What can hang from each mark
J_641: J_687
J_873: J_604 J_687
J_687: J_862 J_873
J_899: J_641 J_862 J_873
J_689: J_604 J_687 J_899
J_862: J_687
J_604: J_641 J_862

Every row comes from one small tree of marks. The marks that hang from a mark follow it in brackets, in the order of their numbers. Every link used is in the known rows. Which tree was each row made from?
Known rows
J_641{J_687{J_873{J_604}}}: [ -6.9  -3.5 -30.0   8.7   6.6 -16.9  -9.0 -27.8   1.5   9.0 -17.3  28.9
 -28.4  16.6  -0.3 -13.8 -45.3   5.2]
J_689{J_604}: [ -8.8  20.7 -11.9  10.0  -8.5 -28.1  -7.2 -22.7   7.5 -13.7  -0.1 -12.0
 -26.3  13.4   5.3 -20.0 -33.6  -4.9]
J_862{J_687{J_873}}: [ -6.8  -2.2 -13.4  12.6  -2.9  -7.6 -17.6 -26.5  -9.2   5.3 -27.7   7.9
 -42.6   3.7   3.9  -3.8 -34.5  12.5]
J_641{J_687{J_873}}: [ -7.2   6.4 -18.9  10.3   6.4  -7.3 -16.9 -30.9   3.8  11.3 -25.9  29.7
 -24.8  15.4  -1.6  -1.8 -52.2  -3.5]
J_641{J_687{J_862 J_873{J_604}}}: [ -5.3 -10.0 -25.2   1.1  -2.4 -11.7 -15.4 -26.9 -12.8   4.8 -25.9  35.1
 -34.9  25.0  10.8  -3.9 -52.5  -4.4]
J_604{J_641{J_687{J_873}} J_862}: [ -2.5  16.7  -9.8   4.6   9.6   8.4 -32.2 -37.9   0.5  14.2  -9.9   5.7
   0.2  21.5  10.5  23.1 -49.3 -25.8]
J_899{J_641 J_862 J_873{J_687}}: [ 10.4 -16.2 -24.4   5.8  13.8  20.0 -60.5 -31.4  26.6 -11.8 -35.6 -25.7
   4.8  -8.1  16.9 -21.3 -23.7 -20.6]
J_899{J_641{J_687{J_862}} J_873{J_604}}: [ -5.5 -15.8 -28.9   2.5   6.5  -0.6 -42.9 -26.1  10.8   2.6 -27.8  11.4
 -12.9  26.2   7.7  -7.8 -34.9 -11.6]
J_862{J_687}: [-11.6   9.7  -9.6   9.5  -4.5 -12.8 -18.2 -16.4   4.3  -1.1 -16.6 -16.6
 -31.4   4.1   3.9  -9.1 -33.1  12.4]
J_873{J_604{J_641 J_862} J_687}: [ 11.3  10.0 -28.8   6.1   1.6   2.2 -12.4 -23.0  13.1 -16.9  15.8 -49.2
   9.2  -2.7  18.8  -5.3 -30.6 -16.2]
J_689{J_604 J_899}: [-22.6  31.3  -4.7   7.3 -24.1 -32.5   0.2 -23.1   9.0 -29.7  -0.1 -10.1
 -26.3  18.7  -1.3 -16.7 -25.2 -15.6]
J_604{J_641 J_862}: [ -1.1  30.7  -6.3   4.5   8.0   0.8 -27.7 -29.9   6.0 -10.0   5.1 -39.2
   6.2   6.3  10.8  15.9 -39.3 -30.6]
J_689{J_604 J_687{J_873} J_899{J_641 J_862}}: [-26.6  -0.8 -16.9   2.0 -19.0   7.6 -41.6 -24.8   9.2 -26.6 -12.9   7.3
 -28.4  34.5  10.7 -23.0 -11.4 -23.7]
J_873{J_604 J_687}: [  5.8   2.1 -37.5  13.1  -1.1 -12.3   2.9 -17.0  15.4 -20.4   0.0 -25.2
 -15.8  -9.4   6.7 -31.1 -35.2   6.2]
J_687{J_873{J_604}}: [ -0.9   0.4 -27.7  11.7   6.8 -18.7  -4.5 -30.1  -6.7  -8.5 -13.8   7.4
 -33.0   1.1  -1.8 -15.7 -38.7  -0.3]
J_689{J_687 J_899{J_641 J_873{J_604{J_862}}}}: [ -9.0  -0.7 -19.0  12.5  -1.2   7.5 -32.2 -31.3  20.4 -31.0  -7.8 -23.4
 -10.6  21.0   1.5  -4.2   1.2 -37.1]
J_862{J_687{J_873{J_604}}}: [ -6.5 -11.7 -23.6  10.3  -1.7 -17.2  -9.8 -22.5 -11.9   3.5 -19.3   6.5
 -45.7   4.2   3.9 -16.5 -27.4  21.2]
J_862{J_687{J_873{J_604{J_641}}}}: [ -9.5  -3.2 -27.4   5.7  -5.9 -10.8 -14.7 -19.2 -12.9   3.7  -1.4  -8.7
 -26.1   6.7   7.3  -4.8 -29.5  14.5]
J_899{J_641 J_862{J_687}}: [-17.0  -4.1 -14.2  -4.1   6.0   9.0 -64.2 -16.8  12.9   3.0 -29.2 -21.9
 -19.0  11.7  14.8 -19.1 -23.2   7.5]
J_687{J_862 J_873{J_604}}: [  0.3  -7.3 -23.6   4.9  -2.2 -13.8 -10.7 -28.7 -21.0 -12.5 -22.7  12.9
 -39.2   9.2  10.1  -5.8 -45.2 -10.0]

Write each row's tree
[-12.5 -15.3 -16.5  -1.1   8.7  15.6 -64.4 -26.0  -1.2   8.9 -40.6   1.0
 -29.1  12.5  13.1 -13.7 -26.2   6.6] => J_899{J_641 J_862{J_687{J_873}}}
[-19.5  -2.3  -9.5   3.3 -17.5   1.5 -51.0 -26.7  24.5 -30.6 -15.9 -10.7
 -14.3  28.4  13.4 -20.1  -0.1 -35.1] => J_689{J_604 J_687 J_899{J_641 J_862 J_873}}
[  3.7   2.6 -36.3   2.7 -14.8  -0.8  -7.8 -13.2   2.6 -23.3   9.1 -33.5
  -1.8   0.9  22.1  -9.9 -44.4  -8.5] => J_873{J_604{J_641} J_687{J_862}}
[ -6.9  28.1  -7.7   0.2   6.6   3.1 -31.8 -27.5  15.3   7.7   1.8 -17.0
  10.4  21.7  11.7  18.2 -47.1 -25.9] => J_604{J_641{J_687} J_862}
[-11.6  15.0 -21.8   6.2   2.1  -0.6 -22.4 -27.9   2.7  10.7  -8.8  15.3
  -4.7  17.5   1.6  10.1 -54.3  -9.3] => J_604{J_641{J_687{J_873}}}
[ -4.8   9.3 -12.4   1.1  -1.3  -7.0 -24.7 -19.2  -1.2  -0.3   8.5 -40.2
 -10.9  11.1  18.3   3.4 -21.6  -0.9] => J_873{J_604{J_641 J_862{J_687}}}
[  0.8  -1.4  -1.4   9.8   5.2   1.3 -29.1 -36.8 -12.2   7.9 -27.7  -2.6
 -37.9   8.7  12.5   9.4 -29.2  -4.7] => J_604{J_862{J_687{J_873}}}
[ -9.4   7.5 -17.4  -0.1  -7.0   4.8 -28.4 -26.9 -11.3   7.3 -16.3  21.2
 -10.6  26.1  12.4  19.1 -62.0 -18.6] => J_604{J_641{J_687{J_862 J_873}}}
[-16.2   6.3 -21.3   0.6   2.7   9.5 -42.1 -17.4  12.7   3.3 -22.4   6.2
 -15.0  33.1   5.4  -2.6 -50.3  -7.8] => J_899{J_641{J_687{J_862}}}
[ -3.0 -14.6 -30.0   1.7  -2.9   6.0 -43.5 -28.7  26.1 -29.2 -27.2 -24.4
   1.7  -1.4  12.3 -31.3  -8.6 -22.8] => J_689{J_899{J_641 J_862 J_873{J_604 J_687}}}
[ -2.4   1.5  -9.4   4.4   3.5 -12.5 -20.7 -23.1   0.3  -0.3  -9.3 -25.4
 -30.4   9.0  14.3  -7.9 -20.0   4.7] => J_873{J_604{J_862{J_687}}}
[ -5.9  19.0 -19.6  -1.7   6.9  -6.2 -22.9 -23.9  14.6   5.3  11.3 -17.7
   6.0  21.4  12.5   6.6 -39.3 -17.0] => J_873{J_604{J_641{J_687} J_862}}
[-27.8  32.9 -13.5   8.5 -35.7 -14.6  -1.4 -11.7  14.1 -36.3  27.9 -24.7
 -11.0  27.1   5.3  -6.3 -20.4 -23.9] => J_689{J_604{J_641} J_687 J_899}
[ -5.6  -6.7 -16.2   4.6   5.2   9.0 -50.6 -29.4  12.4   4.8 -36.4  11.4
 -10.0  26.2   6.5   4.7 -41.4 -19.6] => J_899{J_641{J_687{J_862}} J_873}
[ -2.8   0.6 -26.8   0.8  -6.3  -7.2 -15.0 -24.5 -21.5 -12.2  -4.9  -0.9
 -19.3  11.6  13.3   4.8 -48.2 -15.5] => J_687{J_862 J_873{J_604{J_641}}}
[ -6.0  -0.6 -13.9   3.4  -3.3  -1.9 -23.3 -30.5 -10.8   8.3 -34.2  35.7
 -31.2  23.5  10.1   8.3 -60.6 -12.6] => J_641{J_687{J_862 J_873}}
[-31.2   6.8  -7.3  -6.3 -10.4   4.5 -56.5 -16.5  14.4 -11.3 -29.5 -19.5
 -19.1  18.0   9.2 -15.6 -15.5  -4.2] => J_689{J_899{J_641 J_862{J_687}}}
[-23.3  15.8  -4.4  -0.4 -28.7 -14.6 -22.9 -16.8  15.8 -34.4  -4.2  -9.0
 -25.0  25.3  16.6 -20.5 -16.9 -26.5] => J_689{J_604 J_687 J_899{J_862}}
[-12.8   9.5 -26.5  -4.9  -9.2 -10.7 -19.1 -12.7   1.0  -1.4   1.8  -2.6
  -5.0  26.6  14.7   3.2 -53.2  -9.8] => J_873{J_604{J_641{J_687{J_862}}}}
[-14.7  17.2 -31.6   0.6  -0.1 -16.2 -13.1 -14.1  15.3   3.4  11.5  -8.7
   0.9  17.7   4.4  -6.4 -45.1   0.0] => J_873{J_604{J_641{J_687}}}
[ 18.3 -18.8 -26.8  10.5  -7.5  -7.2 -11.8 -27.5   1.6 -21.6 -22.0 -13.5
 -17.7  -7.1  19.9 -15.1 -33.1 -15.4] => J_899{J_873{J_604 J_687{J_862}}}
[ 11.8 -13.4 -25.2  11.8   0.7  18.4 -40.6 -29.1  13.1 -18.0 -29.8 -19.5
  -6.2   1.1  13.7  -8.2 -33.1 -20.7] => J_899{J_641 J_873{J_687{J_862}}}
[-13.6  -6.6 -22.3  -2.8  17.1  15.2 -63.1 -30.8  11.9  14.6 -38.7  23.4
 -12.2  23.8   8.3 -11.0 -43.8  -9.7] => J_899{J_641{J_687{J_873}} J_862}
[  3.5  10.3 -20.4   5.4  10.0  -3.1 -20.0 -35.1  -9.2  -5.7   3.0 -16.8
  -8.7   8.1  10.8   7.8 -33.8 -23.0] => J_687{J_873{J_604{J_641 J_862}}}
[ -2.3  14.9  -5.5  13.8  -9.0  -7.4 -14.5 -25.7  11.0 -19.1   9.7 -20.8
 -25.4  23.4  15.5  -6.9 -20.2 -23.0] => J_689{J_604{J_862} J_687}
[-30.0  27.3 -15.4   6.5 -16.3 -15.9 -19.3 -20.5  18.3 -28.1   0.3 -17.0
 -19.6  28.0  -6.6 -23.3 -17.1 -12.7] => J_689{J_604 J_899{J_641}}
[-27.0   5.5 -17.4   0.3 -11.0   9.8 -34.8 -27.3   0.5  -5.8 -34.0  32.3
 -23.7  38.4  -0.8   5.4 -44.3 -18.2] => J_689{J_899{J_641{J_687{J_862 J_873}}}}
